Each row comes from the steps of one walk. Every step used is in the known rows, and no mark comes twice. Write the walk behind each row, first mark first.
In the rows, 128 means zero.
Known rows:
M/V: [120 153 119 121 134  92 118 135 134 119 134 129 128 105 121 128 125 115
 181]
J/E/N/V: [ 99  88 140 160 122 134 133 103 112 178 123 113 121 123 125 196 123 112
 139]
V/N: [115 126 146 150 128 132 126 108 100 137 107 126 138 141  81 138 124 132
 123]
D/V/J: [ 55  76 125 127 138 143 130 101 125 124 113 135 125  65 134 121 144 119
 133]
N/V/E/S/M: [124 187 121 127 117 160 140 118 171 113 118 108 112  99 155 139 112 120
 171]
E/S/N: [148 135 134 121 139 134 125 115 128 106 116 123 122 139 162 126 173 152
 107]
V/E: [108 175 120 138 121 125 136 132 155 126 116 124 124 121 121 103 121 121
 122]
S/N/J/E: [113 115 150 101 131 114 118  93 104 143 117 137 116 147 170 162 204 107
  19]
D/V/E: [ 94 142 106 135 129 138 138 126 171 125 123 124 128  72 120  87 150 122
 137]
E/S: [148 136 134 156 140 139 126 110 125 104 133 122 128 129 125 123 145 143
 137]
S/M/V/E: [104 217 107  92 113  96 122 137 178 117 120 124 114  86 159 108 120 108
 179]
V/J/E/S/N: [ 76 107 147 122 138 123 126  82  94 112  97 125 113 131 174 164 150 134
  40]
J/E/S: [135 130 138 159 135 128 127  96 110 114 138 120 125 135 130 152 136 133
  82]
J/E: [111 122 132 131 124 114 128 116 110 137 134 128 126 132 135 154 118 117
  73]
D/V: [109  94 114 128 138 139 130 120 141 128 137 129 132  78 126 114 159 128
 141]
N/J/E/S/M/V: [135 170 144 119 132 101 104  73 119 115 138 128 109 105 169 162 193 104
 116]
D/V/J/E: [ 41  70 128 128 133 128 128  88 109 135 117 134 121  68 139 148 136 106
  75]
E/N/J: [129 104 158 162 129 136 120  83 120 160 108 129 122 140 130 139 219 125
 134]

Write each row's walk:
[104 154 133 167 121 130 136 113 160 153  99 114 123 127 124 110 152 135
 149] | V/E/N
[114 145 129 135 145 147 129  86 162 104 107 128 117  90 158  91 252 128
  92] | D/V/E/S/N/J
[105  92 160 188 147 147 119  43  85 131 123 129 132 104  84 148 220 119
  69] | D/V/N/J/E/S
[126 170 115  82 121  98 114 134 149 119 135 125 117  92 163 135 129 113
 186] | S/M/V
[ 95 182 124 160 126  94 127 120 166 142 107 115 122 103 112 108 154 120
 201] | M/V/E/N
[ 57  81 147 155 125 150 133  96 114 156  88 118 115 106 128 176 123 117
 184] | E/N/V/J
[ 88 120 118 167 127 141 141 108 172 155 110 115 126  78 124  95 183 132
 164] | D/V/E/N
[147 176 124 110 131 108 115 116 150  97 135 120 118  94 163 129 143 131
 193] | E/S/M/V
[100 194 120 123 113 100 125 118 182 148 109 115 111  93 160 115 154 120
 202] | S/M/V/E/N
[118 114 122  93 129 137 131 140 132 134 115 121 120 125 157 164 131 119
 137] | S/N/V
[151 130 152 125 142 138 117  86 118 106 111 129 119 144 163 132 231 136
  84] | E/S/N/J
[ 46  95 138 127 124 133 135 102  94 142 109 127 115 107 131 194  79  91
 103] | N/V/J/E
[110 151 152 147 135 101 107  87  96 128 112 138 130 124  73 143 183 103
 155] | M/V/N/J
[ 69 151 124  81 122 101 115 113 131 115 106 133 110  79 172 142 113 108
 173] | S/M/V/J
[132 177 136 132 129 115 111  96 122 105 117 117 125 109 114 140 139 135
 188] | E/S/M/V/N
[ 90 117 137 171 132 145 132  79 163 157 104 125 123  83 123  97 242 117
 140] | D/V/E/N/J
[110 101 145 161 123 119 128  98 112 168 121 119 123 135 133 161 151 130
  99] | J/E/N
[100  92 131 150 135 144 127 102 117 138 120 129 141  95  77 123 153 129
 138] | D/V/N
[153 152 133 117 123 146 124 107 141 107 131 118 117 119 171 131 147 143
 139] | E/S/M
[ 92 141 158 150 134  87 108  75  80 141 118 137 129 128  77 169 173  91
  98] | M/V/N/J/E
